Every row comes from one small tree of marks. The marks that hang from a mark follow it in brackets, in alphabetical order. Every link used is in the known rows. Which tree was each row made from?
In the rows, 128 means zero.
Known rows
kera[kebaf[rova[nata]]]: [117 144 127 168 144 127  49 185 115 190 135 147 117 137 114 103 159 102
 195 104 116 142 125]
kera[kebaf[rova] vokup]: [105 182 131 158 134 113  85 155 126 145 137 109 141 117 131 119 108 136
 195 149 118 150 121]
kera[vokup]: [115 138 149 130 125  99 147 108 152  88 129 110 145 117 108 154  95 130
 128 166 118 131  99]
nata[novisi rova[famem[kudeb[nofi]]]]: [153  69 116  90 185 148 155  81 201 173 118  92 113 163 114 121 105 183
  91  91 126 131 135]
kera[kebaf vokup]: [109 145 139 148 136 122 132 146 113 124 129  83 141 144 116 135 113 134
 165 161 122 121 100]
rova[famem nata]: [138  91 123 131 126 135 105 149 141 173 121 154 110 169  81 116 160 134
 144 125 119 111 103]
zude[nata[betis novisi[nofi] rova]]: [126 124 121 111 165 106 159 139  65  32 111 130 130 120 233 179 137 206
  88 130 150 129 139]
kebaf[kera[vokup] rova]: [107 174 164 145 109 110 155 120 197  82 133 149 165 108 145 139  90  83
 167 152 109 163 147]
kera[kebaf[rova[famem]] vokup[kudeb]]: [132 152  95 159 122 154  55 173  70 172 141 113 139 103 150  73 122 171
 214 147 137 105 118]
kera[kebaf[rova]]: [104 191 117 165 138 136  72 194 152 172 140 124 131 110 132  94 131 127
 197 118 125 135 117]
kebaf[rova]: [110 187 128 148 125 110  85 156 190 133 142 149 134  84 125 118 118 124
 161 124 121 144 119]
famem[kudeb]: [123 176 119 108 142 121 142 116 163 124 124 108 126 124 123 115 109  86
  81 100 123 130 110]
rova[nata]: [126 102 144 140 131 112 112 143 139 134 128 153 123 145  91 137 149  98
 129 125 117 126 104]
nofi[novisi]: [115 129 134 139 125 134 139 124 151 113 130 114 102  51  99 161 136 109
 128 155 128 126 135]
kera[vokup[kudeb[nofi]]]: [125  65 149 138 140 120 127  91 148  78 145 135 175  74  93 127  89 151
 117 135 131 103 115]
vokup[kudeb]: [127 137 120 147 121 136 114 154 118 100 142 136 143  71 135 106 127 118
 127 133 140  89  98]
zude[nata[betis novisi[nofi]]]: [116 165 114 119 120 105 176 131  28  36 127 131 149 101 165 164 140 191
  89 147 148 126 150]
novisi[nofi]: [102 180 127 145 127 103 129 132 155  80 130 130 146  53 155 107 135  99
 121 135 135 120  90]
kebaf[kera rova[nata[novisi]]]: [131 148 154 154  98 117 150 125 126 131 141 157 140 140 103 134 142  63
 162 148 106 169 176]
kebaf[kera[vokup[kudeb[nofi]]]]: [120  63 172 146 119 141 185  94 175  51 139 151 193  83 112 124  86 102
 129 132 125 108 141]
nata[betis novisi rova[famem[kudeb]]]: [156 122 103  71 130 150 154 119  98 159 110  88  84 227 185 154 129 167
  76 112 147 126 131]
kera[kebaf[rova[nata]] vokup]: [119 130 142 159 140 104  63 150  93 164 131 132 136 151 114 124 134 111
 194 137 108 158 126]
rova[famem]: [126 141 113 132 119 145 128 152 177 155 127 129 120 136  99 110 133 160
 147 137 130 101  96]
nata[novisi[nofi] rova[famem[kudeb]]]: [145 159  91  96 164 125 146  94 123 136 109  81 104 109 201  99 127 137
  82 118 138 132 115]
leno[nofi[novisi]]: [122 108 148 135 107 120 133 134 217 107 141 127  95  55  68 157 122 127
 102 127 122 114 142]
kera[vokup[kudeb]]: [129 126 136 139 120 115 128 117  96  74 138 117 157  82 138 129 100 129
 124 163 135 104  99]

Write each row's tree
[141  36 117  93 197 167 123  91 228 172 104 112  80  97 126 137 115 157
  92  73 130 125 147]
nata[rova[famem[kudeb[nofi[novisi]]]]]
[126 133 135 126  89  93 140 111  12  99 130 135 128 147 139 154 173 101
  96 155 141 136 133]
rova[nata[betis novisi[nofi]]]
[120  65 139 156 149 146 108 131 112 115 143 111 170  97 101 105 104 151
 152 128 134  94 111]
kera[kebaf vokup[kudeb[nofi]]]
[134 106 140 110 124 126 157 140 109 109 126 104 109 196 176 191 127 161
 111 147 145 130 121]
nata[betis novisi rova]
[117 132 162 138  81 131 119 163 129 121 128 204 134 184 151 149 151  61
 151  98 123 152 161]
kebaf[kera rova[nata[betis]]]
[121  89 132 108 161 140 146  71 192 134 125 112 112  57  67 139 108 102
  73  92 124 138 161]
famem[kudeb[nofi[novisi]]]
[145  99 119 102 116 149 149 149 106 147 119 105  93 216 170 170 142 199
 125 149 148 115 119]
nata[betis novisi rova[famem]]
[122 145 128 135 156  99 146 116 130  83 125  97 122  75 195 138 128 130
 114 152 135 135 104]
nata[novisi[nofi] rova]
[128 193 127 109 116 136 152 102 181 133 118 132 145 141 150 102  89  92
 133 118 112 158 158]
kebaf[kera[vokup] rova[famem[kudeb]]]
[120 130 173 149 113 101 129 114 159 102 128 176 154 140 125 143 119  59
 165 140  99 171 155]
kebaf[kera[vokup] rova[nata]]
[131 105 113 100 156 152 130 100 219 170 123 129 132 139  74  90 110 152
  93  73 125 114 122]
rova[famem[kudeb[nofi]]]
[122 127 156 144 102 137 183 118 126  46 135 135 172  95 155 127  99  74
 130 161 127 109 125]
kebaf[kera[vokup[kudeb]]]
[148 117 108 103 142 136 110 120 126 187 111 133 102 179  99 100 147 101
  94  91 117 123 117]
rova[famem[kudeb] nata]
[113 182 125 124  79 102 164 117  52  79 137 112 139 108 156 149 144 127
 100 161 151 127 125]
nata[betis novisi[nofi]]
[129 143 158 134  67 124 151 137  80 121 139 172 135 196 128 164 154  76
 149 139 122 166 188]
kebaf[kera rova[nata[betis novisi]]]
[123 127 124 157 129 141 111 156  57 113 136  91 147 104 146 109 116 126
 161 156 137  94  97]
kera[kebaf vokup[kudeb]]
[138 119 114 118  77 119 131 121  10 139 126 136 115 168 132 136 185 139
 115 154 146 120 131]
rova[famem nata[betis novisi[nofi]]]
[150 102 118 130 109 127 137 123  84 177 132 117 109 177  59 131 161 148
 136 164 120 123 129]
rova[famem nata[novisi]]
[145 153  99 112 137 126  63 131 141 206 121 158 102 153 111  83 141 107
 126  78 114 148 135]
kebaf[rova[famem[kudeb] nata]]
[131 204  90 111 134 139  84 137 177 187 128 134 111 120 129  79 116 134
 130  88 125 141 133]
kebaf[rova[famem[kudeb]]]
[159 119 105  82  94 138 147 107  26 182 120 111  95 239 101 141 160 129
  74 120 133 131 150]
rova[famem[kudeb] nata[betis novisi]]
[161 125 104 100 127 130 144  96  78 188 122 101 100 186  76 112 149 113
  88 129 117 134 140]
rova[famem[kudeb] nata[novisi]]
[140  50 122  73 166 162 122 119 204 161 105 141 106 209 163 135 112 176
  80  43 143 112 117]
nata[betis rova[famem[kudeb[nofi]]]]
[126  53 133 147 139 154 118 106 145 105 145 139 127   5  81 131 125 133
 119 120 141  99 148]
vokup[kudeb[nofi[novisi]]]
[136 119  95 123 186 124 152 138 110  82 109 118 121  84 197 131 137 233
 118 138 138 117 131]
zude[nata[novisi[nofi] rova[famem]]]
[129 130 137 149 107 146 112 161 172 167 127 193 130 156 117 100 152  90
 184 108 111 141 151]
kebaf[kera rova[famem nata]]
